What can hang from each mark
mogu: pilin
vurakep: dubefen loken nidek
gidi: loken vurakep
loken: gidi vurakep
pilin: nidek
nidek: dubefen gidi
dubefen: nidek vurakep

Known rows, with every way that one mark hangs from another
{mogu pilin}: [ 1.67 -1.00  1.60 -0.01  0.45  0.59 -1.22  2.19 -0.27 -1.35  3.51 -2.40
  0.42  2.41 -2.60 -0.88  0.87  2.23  0.15  1.03 -1.36  0.62  0.40  0.35
 -1.83  1.17  0.81  2.91  0.28]
{loken {gidi {vurakep {dubefen nidek}}}}: [ 2.21  0.10  0.21 -0.88  0.17  3.93  0.69 -1.69 -0.80  0.69 -3.11  0.07
 -0.26 -1.30  1.32 -0.30 -0.96 -0.11 -1.21 -0.87 -1.05 -1.22  0.64 -1.08
 -0.74  0.37 -3.89 -0.01 -0.99]
{nidek dubefen {gidi loken vurakep}}: [-1.73 -0.19 -1.29 -0.35 -1.57 -4.33  1.17  0.02 -0.12  0.98 -2.96  0.70
 -1.13  0.82 -1.34  0.54 -0.55 -0.65  0.58 -1.41  0.16 -0.24 -0.18  1.04
 -0.03 -0.52  2.42 -3.00 -1.23]
{dubefen nidek vurakep}: [ 0.46 -0.20 -0.27 -1.57 -0.56  2.02  0.09  0.66  0.71 -0.63  0.46 -1.17
 -1.47  4.80 -2.38 -1.24 -1.76 -1.59 -1.35 -1.19  0.44  1.35  0.47 -0.81
  0.08 -1.19 -3.35  2.06  1.01]
{nidek dubefen {gidi loken}}: [-1.36 -1.37 -0.97  0.66 -0.86 -3.77  1.02  0.72  0.72  1.74 -0.61  0.60
  0.35 -0.69 -1.70  1.31  0.40  0.00  1.62 -0.40  0.27 -0.30 -0.24  1.61
  2.07 -0.72  3.51 -2.13  0.46]
{loken gidi vurakep}: [ 1.48 -0.27  0.95  0.83  0.37  4.52  0.49 -0.92  1.14 -0.07  3.96  0.60
  0.34  1.75  1.07 -0.99 -0.11  1.63 -0.61  2.76 -4.47 -0.12  0.38 -0.84
  1.48 -0.75 -0.89  3.55  0.56]
{mogu {pilin {nidek dubefen {gidi {vurakep loken}}}}}: [-1.38  1.04  1.01 -1.65  3.11 -2.86 -1.79  0.11 -1.18 -0.10 -1.98  0.43
  0.90 -2.32  0.56  0.37  1.19  0.82 -0.32 -0.13  0.44  0.30 -0.91  0.58
 -4.15  2.65  2.02 -1.59 -1.06]
{loken gidi {vurakep {nidek dubefen}}}: [-0.19  0.83  0.88  1.17 -2.07  2.51 -1.60 -1.39  0.78 -0.94  2.93  1.17
  1.71 -1.02  2.99 -0.10 -0.12  0.74 -0.47  2.61 -3.68 -0.45 -0.70 -0.87
  1.14  0.26 -1.83  0.46  0.11]
{vurakep {dubefen nidek} loken}: [ 1.09 -1.63 -0.02 -0.05  1.52  3.19  2.39 -0.51  1.69  1.05  1.00 -1.55
 -1.20 -2.98 -0.48  0.31 -0.35 -0.12  1.10 -1.10  1.87  0.09  0.94 -1.23
  1.02 -0.51 -1.82  1.12  0.52]
{nidek gidi}: [-0.49 -1.19 -0.61  0.65  0.58 -1.40  0.25  2.04  1.93  0.11  3.09 -0.97
 -0.51  1.59 -1.30  0.37  1.33  0.82 -0.09  0.28 -0.75  0.23  0.50  0.79
  1.78 -0.44  1.00  0.67  1.05]
{mogu {pilin {nidek {dubefen vurakep} {gidi loken}}}}: [-0.42  1.16  0.91 -1.12  0.47 -2.44 -1.39  0.16 -3.40  0.10 -3.78  1.87
  2.07  0.85 -0.94  0.00  0.10 -0.74  0.19  0.78  1.10 -0.18 -1.50  1.23
 -2.44  1.40  2.37 -1.35  0.09]
{pilin {nidek {dubefen vurakep} {gidi loken}}}: [-1.04  1.21 -0.52  0.32  0.09 -2.82 -0.18 -0.34 -1.29  1.20 -3.49  2.10
  1.09  0.83  0.21  0.66 -1.04 -2.27 -0.03 -0.38  1.38  0.30 -0.74  1.09
  0.40 -0.87  1.67 -1.96  0.54]
{mogu {pilin {nidek dubefen {gidi loken vurakep}}}}: [-0.43  1.62  0.80 -1.46 -0.19 -3.52 -2.27  0.09 -3.80 -0.11 -5.20  0.83
  1.50  0.95 -0.02  0.41 -0.06  0.35  0.10 -0.36 -0.27  0.02 -1.21  1.27
 -2.61  2.41  2.46 -2.30 -1.68]
{nidek dubefen gidi}: [-1.80 -1.09 -0.16  1.02  0.39 -3.94  1.35  1.88  1.94  1.20  2.54  0.55
  0.33 -1.10 -1.46  1.69  1.60  0.66  0.38  0.42 -0.98 -0.57 -0.33  1.61
  1.39  0.01  1.98 -1.46  0.95]
{dubefen nidek}: [ 0.90 -0.84 -0.14 -0.94 -0.28  1.87 -0.69  0.98  1.32  0.14  1.66 -2.72
 -0.66  3.77 -1.56  0.00 -1.01 -0.05 -0.36 -1.19 -0.54  1.33  0.80 -0.10
  1.61 -0.30 -1.86  2.03  0.87]
{vurakep {dubefen nidek} {loken gidi}}: [ 1.67 -1.74  0.29 -0.49  2.55  5.62  1.58 -2.13  1.65  1.61 -0.56 -0.81
  0.25 -5.23  1.00  0.57  0.07  0.01  0.81  0.18  1.25 -0.72  0.37 -1.56
  0.87 -0.34 -1.87  0.76  0.54]
{mogu {pilin {nidek {dubefen vurakep}}}}: [ 0.81  1.99  2.23 -0.28  1.06 -0.79 -1.36  1.11 -2.23 -0.88  0.17  0.89
  1.94  1.11 -0.71 -0.51 -0.45 -0.27 -1.05  1.22 -0.04  0.63 -0.79  0.54
 -4.15  1.47  0.13  0.83  0.27]
{pilin {nidek {dubefen vurakep}}}: [ 0.08  1.88  0.91  1.06  0.78 -1.45 -0.19  0.36 -0.13  0.10  0.42  1.44
  0.94  1.13  0.58  0.15 -1.68 -1.80 -1.22 -0.26  0.32  1.19 -0.18  0.74
 -1.21 -0.41 -0.43  0.12  0.74]
{vurakep dubefen nidek}: [ 1.67  0.53  0.23  2.30 -2.01  1.35 -0.25  0.64  0.40 -1.55  3.18 -1.47
  0.20 -1.72  1.40 -0.08  0.40  0.15  0.00 -0.37  1.16 -0.27  1.34 -0.57
  1.35 -0.04 -2.46  0.57  0.16]
{dubefen vurakep}: [ 0.61 -0.15 -0.06  0.46 -0.03  0.81  0.83  1.01  1.36 -0.81  3.10 -0.37
 -1.60  3.61 -1.84 -1.24 -1.04 -1.00 -0.92 -0.22  0.22  1.00  0.70 -0.34
 -0.88 -1.74 -1.04  2.39  1.05]
{gidi loken}: [ 1.42 -0.94 -0.48  1.21 -0.98  0.75  0.13  0.25  0.63  0.37  0.65 -1.90
 -0.56  3.25 -1.86 -0.24 -1.24 -0.09  1.28 -0.93 -0.05  1.43  1.33  0.24
  1.75 -1.92  2.03  1.40  0.24]

Rows
[ 0.25 -0.22 -0.76  0.76 -0.10 -1.73  2.60  0.86  0.45  0.01  0.37  0.98
 -1.74 -1.38  0.05  0.06  1.41  0.74 -0.63 -0.73 -0.02 -1.78  0.67  0.20
 -0.23  0.24 -0.84 -0.74 -0.79] => {nidek {gidi {vurakep dubefen}}}
[ 1.68  1.08 -0.80  1.09 -3.89  0.81 -0.25 -1.18 -1.62 -1.90 -2.62 -1.11
 -1.01  0.15  1.31 -1.03 -1.65 -0.96  0.37 -2.07  1.63  0.00  1.15 -1.14
 -0.28 -0.84 -1.91 -0.89 -1.66] => {gidi loken {vurakep dubefen nidek}}
[ 0.85  0.63  1.50 -0.12  2.23 -0.69 -3.31  2.10 -1.75 -0.74  1.02 -1.00
  2.35  2.09  0.20  0.28  1.96  1.85 -0.64  1.25 -0.91  0.15 -0.21  1.41
 -0.73  2.24  1.40  1.67  0.40] => {mogu {pilin {nidek gidi}}}
[ 0.84 -1.61 -0.99 -0.80 -1.11  0.34  1.19 -0.20 -1.07  1.62 -3.08 -0.42
 -0.21 -0.58 -1.20  0.51  0.42 -0.42  1.27 -1.05  1.35 -1.31  0.50  0.22
  3.36 -0.05 -0.47 -0.98  0.02] => {vurakep {dubefen {nidek {gidi loken}}}}
[ 1.92 -1.54  0.58  1.74  3.13  4.40  2.54 -1.64  2.36  1.57  2.00 -0.11
  0.32 -6.22  1.54  0.37  0.53  0.94  1.03  1.14  1.14 -0.86  0.82 -1.14
 -0.02 -0.85  0.40  0.98  0.36] => {vurakep dubefen {loken gidi}}
[ 0.93  0.80  1.07 -0.72  3.30  0.30 -0.18 -0.23 -2.10 -0.63 -2.13  0.45
  0.40 -3.52  1.46 -0.44  1.94  1.32 -0.09  0.10  1.42 -1.15 -0.27 -0.40
 -3.64  2.56  0.24 -0.10 -1.39] => {mogu {pilin {nidek {gidi {vurakep dubefen loken}}}}}
[ 0.94 -0.57  0.02  2.01  0.01  2.36  0.27 -0.26  1.77 -1.05  3.38 -1.80
 -0.50 -4.18  1.52 -0.19  0.20  0.08  0.85 -0.54  2.61  0.20  1.23 -1.41
  0.80 -0.87 -1.62  0.68  0.26] => {vurakep dubefen loken nidek}
[-1.01  1.26  0.12  0.98 -0.69 -1.62 -0.03 -0.95 -0.98  1.39 -1.22  2.54
  1.60  1.12  1.44  0.63 -0.22  0.26  0.94  1.15 -2.23 -0.14 -0.53  1.19
  2.61  0.18  1.99 -0.63  0.23] => {pilin {nidek dubefen {gidi {loken vurakep}}}}
[-1.89 -1.41 -1.52 -3.04  1.82  1.55  0.85  0.28  1.91  0.13 -0.16 -0.78
 -2.28  0.88 -1.75 -0.35 -0.15 -1.57 -0.35 -0.93  2.35  0.49 -0.57 -0.89
  0.30 -1.11 -1.61  0.72  1.26] => {dubefen {nidek gidi} {vurakep loken}}
[-0.63  1.23 -0.75  0.46 -4.17 -2.06 -1.70 -0.85 -1.02 -1.38 -2.48 -1.15
 -0.68  1.49  0.22 -0.21 -2.23 -1.43  0.28 -2.24  0.93  1.15  0.27 -0.10
 -0.70 -0.78 -0.29 -2.37 -1.28] => {gidi loken {vurakep {nidek dubefen}}}
[ 0.13 -0.98 -0.17 -0.51 -0.79  1.96  2.40  0.11 -0.21  0.55  1.72  1.14
 -0.62 -0.33  0.13 -0.26  1.69  1.28 -0.15  1.32 -2.33 -2.17  0.05 -0.46
  3.21  0.81 -3.01  1.20  0.17] => {loken {vurakep {dubefen {nidek gidi}}}}
[-0.78 -0.79  0.10  0.34  2.55  1.84  1.84 -1.72  2.72  1.28  1.02  1.48
 -0.25 -3.70 -0.21  0.19 -0.88 -1.27  0.05  1.07  1.22  0.29 -0.68 -1.03
 -2.31 -1.46  0.68 -0.42  1.02] => {nidek {dubefen {vurakep {loken gidi}}}}
[-0.76 -0.81 -1.75 -2.94 -1.19  0.60 -0.21  0.01 -0.59  0.19 -3.48 -0.43
 -1.69  4.34 -2.45 -0.62 -0.94 -1.79  0.01 -1.36  1.44  0.25 -0.25 -0.08
  1.63 -1.45 -1.05 -0.03  0.48] => {dubefen {nidek {gidi loken}} vurakep}
[-0.08  0.15 -0.18 -0.07  0.89  4.98 -1.75 -1.70  1.91 -1.59  1.19 -1.06
 -0.46 -1.12  1.93 -0.99 -1.14 -1.51 -0.92  0.51  1.97  1.04  0.03 -2.29
 -1.17 -2.01 -2.16  1.26  0.73] => {dubefen {vurakep {loken gidi} nidek}}
[-0.33 -1.01 -0.88 -0.07 -1.53  0.67  0.79  0.05  0.05  0.38  1.45  0.39
 -1.13  3.54 -1.02 -0.96  0.26  1.11  0.86  1.39 -2.67 -0.46  0.20  0.20
  3.00 -1.13  1.61  1.72  0.00] => {nidek {gidi {loken vurakep}}}
[-2.89 -0.83 -1.04 -0.61  1.39 -3.42  1.72  0.11  2.27  0.76  0.31  0.54
 -1.87 -2.77 -0.79  0.88  0.65 -0.31  0.23 -1.00  0.55  0.03 -0.60  0.33
 -1.37 -0.11  1.74 -2.18 -0.47] => {nidek dubefen {gidi {vurakep loken}}}
[-0.21  0.87  1.35 -0.47 -0.23 -1.32 -1.81 -0.17 -3.64  0.33 -1.40  1.92
  2.75  1.03  0.24 -0.06  0.91  1.75  0.93  2.57 -2.61 -0.74 -1.29  1.25
 -0.17  2.39  2.48  0.16 -0.58] => {mogu {pilin {nidek dubefen {gidi {loken vurakep}}}}}
[ 1.27  0.37  0.87 -0.45  0.91 -0.27 -3.13  0.92 -3.13 -0.39 -2.32 -1.13
  2.34  2.82 -0.30  0.02  0.83  1.14  0.63  0.47  0.30  0.41 -0.10  1.17
 -0.22  1.56  2.70  0.92 -0.23] => {mogu {pilin {nidek {gidi loken}}}}
[-1.07 -0.30 -1.19 -2.74 -0.50 -0.56 -0.66  0.98  0.19 -0.32 -1.61 -1.40
 -1.91  3.68 -1.04  0.02 -0.22 -0.12 -1.45 -1.86 -0.79  0.24  0.21  0.06
  0.50  0.46 -2.20 -0.31 -0.40] => {dubefen {nidek {gidi vurakep}}}
[ 1.74  1.53  1.46 -0.13  1.35 -0.80 -0.68  0.98 -3.55 -0.84 -1.98  0.60
  1.20 -0.91  1.43 -0.16  1.77  1.44 -1.23  0.28 -0.25 -1.28 -0.17  0.28
 -2.94  2.86 -0.79  0.08 -1.58] => {mogu {pilin {nidek {gidi {vurakep dubefen}}}}}
[ 0.81 -0.54 -0.44 -1.23  0.83  2.56  2.05 -1.37  0.70  0.17 -1.39 -1.16
 -2.41 -1.83  0.09 -0.37 -1.18 -0.70  0.10 -2.40  1.64  0.13  0.86 -1.66
 -1.07 -0.32 -2.84  0.17 -0.87] => {gidi {vurakep {dubefen nidek} loken}}
[-0.60 -0.52 -1.44  0.45 -2.91 -0.57 -2.64  0.61  0.12 -1.34 -0.33 -2.10
  0.02  1.99  0.29  0.10  0.18 -0.30  0.75 -0.92  1.32  0.69  0.31  0.26
  3.12 -0.99  0.41 -0.43  0.08] => {vurakep {nidek {gidi loken}}}
[-0.31  1.48  0.15  0.40 -1.78  0.21 -2.48 -1.13  0.14 -1.15 -0.90  0.04
  0.75 -1.01  2.67  0.20 -1.02 -0.71 -1.32 -0.20 -0.84  0.32 -0.11 -0.71
 -1.42  0.25 -1.90 -2.08 -1.03] => {loken {gidi {vurakep {nidek dubefen}}}}
[-1.54 -0.66 -0.01  0.21  1.53 -0.62  2.94 -0.31  2.81  0.45  2.58  0.90
 -1.70 -1.81 -2.10 -0.10 -1.10 -1.40  0.44 -0.18  1.82  0.81 -0.35 -0.49
 -2.07 -1.74  0.73 -0.09  1.29] => {nidek {dubefen {vurakep loken}}}
[-1.01  0.90  0.37  1.31  1.50 -3.56 -0.83  1.21  0.35  1.14  0.66  1.07
  1.84 -0.85  1.03  1.83  0.84 -0.05 -0.20  0.01 -0.66  0.22 -0.43  1.86
  1.25  0.98  1.60 -1.25  0.72] => {pilin {nidek dubefen gidi}}
[-0.66 -0.15  0.25  1.02  0.81  1.88 -1.76 -1.56  2.59 -0.01  1.54 -0.90
  1.18 -5.15  2.35  1.15 -0.43 -0.26  0.45  0.52  0.99  0.57 -0.51 -0.95
 -0.01 -0.56  0.15 -0.92  0.47] => {vurakep {loken gidi} {nidek dubefen}}
[ 2.04 -0.05 -0.59  1.17 -1.90  0.34  2.49 -0.93 -1.00  0.19 -2.02 -0.13
 -1.63  0.16 -0.70 -0.81 -1.56 -0.50  0.53 -1.92  0.61 -0.30  1.50 -0.45
 -0.59 -1.15 -0.05 -0.17 -1.57] => {gidi loken {vurakep dubefen}}
[-1.58 -0.91 -0.62  0.29 -1.84 -2.12  2.06 -0.09  0.07  1.29  0.86  2.05
  0.02  0.78 -0.99  0.20  0.48  0.72  1.44  1.60 -2.52 -0.86 -0.71  0.85
  2.67 -0.36  2.47 -0.60  0.04] => {nidek dubefen {gidi {loken vurakep}}}
[ 1.95  1.36  0.87 -0.59  0.23 -0.56 -1.06 -0.34 -4.71 -0.54 -5.23  0.75
  1.18 -0.05  0.93 -0.34  0.77  0.95  0.00 -0.38  0.77 -1.35  0.02  0.49
 -2.37  2.10  0.75 -0.79 -2.02] => {mogu {pilin {nidek {gidi loken {vurakep dubefen}}}}}
[-1.34  0.40 -1.10 -0.36 -1.69 -0.44 -1.74  1.37  0.90 -2.23  2.04 -0.61
 -1.19  2.35  0.13 -0.75  0.57 -1.01 -1.43 -0.18  1.25  0.28 -0.43 -0.28
  0.68 -0.88 -2.45  0.27  1.03] => {dubefen {vurakep {nidek gidi}}}
[ 0.21 -1.26 -0.59 -0.39  0.11  0.16  1.51  1.21  0.26  1.23  0.20 -0.20
 -0.23 -1.48 -0.63  0.91  1.55  0.63  0.01 -0.48  0.39 -1.49  0.31  0.17
  2.67  0.62 -1.93 -0.22  0.55] => {vurakep {dubefen {nidek gidi}}}
[-0.65  0.78 -0.05  1.03  0.24 -3.22 -1.15  0.07 -0.96  1.78 -2.58  0.77
  1.96 -0.23  0.78  1.71 -0.37 -0.60  1.02 -0.59  0.52  0.33 -0.21  1.75
  2.08 -0.05  3.15 -2.00  0.35] => {pilin {nidek dubefen {gidi loken}}}
[-1.73  0.79 -0.67  0.20 -1.06 -1.09 -1.02 -0.73  1.90 -1.47  0.72 -1.37
 -1.43 -1.56  1.08  0.06 -1.35 -1.03 -0.09 -1.78  1.45  1.51  0.31 -0.98
 -1.92 -0.39 -0.75 -1.52 -0.72] => {gidi {vurakep loken {nidek dubefen}}}
[ 1.07  0.95  1.11 -0.68  0.00  1.19 -2.29 -0.08 -3.64 -0.71 -0.88  0.28
  1.84  3.88  0.68 -1.20  0.83  2.22  0.42  2.60 -2.75 -0.18 -0.66  0.54
  0.46  1.57  1.63  2.43 -0.53] => {mogu {pilin {nidek {gidi {loken vurakep}}}}}
[-0.39  0.77 -0.08  1.17 -4.54  0.21 -0.79 -1.03 -0.23 -0.96  1.27  0.07
  0.36  1.50  0.78 -0.71 -1.48  0.06  0.99  0.68 -1.91  0.30  0.02 -0.65
  2.02 -0.72 -0.22  0.04 -0.28] => {gidi {loken {vurakep {nidek dubefen}}}}
[-2.09 -0.67 -0.53 -0.13  0.08 -3.51  2.08  1.24  1.33  0.68  1.90  2.06
 -0.80 -0.23 -1.78  0.45  0.61 -0.92 -0.45  0.40  0.27 -0.68 -0.88  0.93
 -0.45 -0.61  0.62 -1.26  1.13] => {nidek {dubefen vurakep} gidi}
[ 1.29  1.31  2.31  0.89  1.20 -1.59 -2.17  1.36 -1.91 -0.22  0.99 -0.68
  2.97  0.18  0.00  0.58  0.16  1.36 -0.16  0.93 -0.95  0.87 -0.17  1.25
 -2.16  2.38  1.45  0.78  0.11] => {mogu {pilin {nidek dubefen}}}
[ 1.02  0.69  0.65  0.83 -1.80  5.11 -2.25 -1.19  0.59 -1.86  3.42 -0.36
  0.91  1.59  2.98 -1.15 -0.54  1.03 -0.95  2.48 -3.52  0.37 -0.16 -1.60
  1.93 -0.68 -2.80  2.72  0.10] => {loken gidi {vurakep nidek}}
[ 0.54 -1.03 -0.23 -0.08  3.10  4.54  1.15 -1.57  2.66  0.29  1.46 -0.11
 -1.17 -1.13  0.04 -1.00 -1.00 -1.08 -0.26  0.83  0.93  0.94  0.07 -1.56
 -1.63 -2.30 -0.34  2.06  1.05] => {dubefen {vurakep {loken gidi}}}
[-2.18 -0.04 -0.81 -0.13 -0.46 -4.50  1.37  1.16  1.25  0.35  0.42  0.57
 -1.12 -0.09 -1.10  0.80  0.73  0.01 -0.70 -0.99 -1.01 -0.44 -0.52  1.20
 -0.96  0.29  1.01 -2.31 -0.52] => {nidek dubefen {gidi vurakep}}
[-0.64 -1.08 -0.97  0.28  1.80 -0.56  3.06 -0.22  1.88  0.50  0.30  0.75
 -2.26 -3.97  0.05  0.01  1.38  0.23  0.42 -0.92  1.71 -1.36  0.52 -0.54
 -1.03 -0.28  0.06 -0.73 -0.75] => {nidek {gidi {vurakep dubefen loken}}}
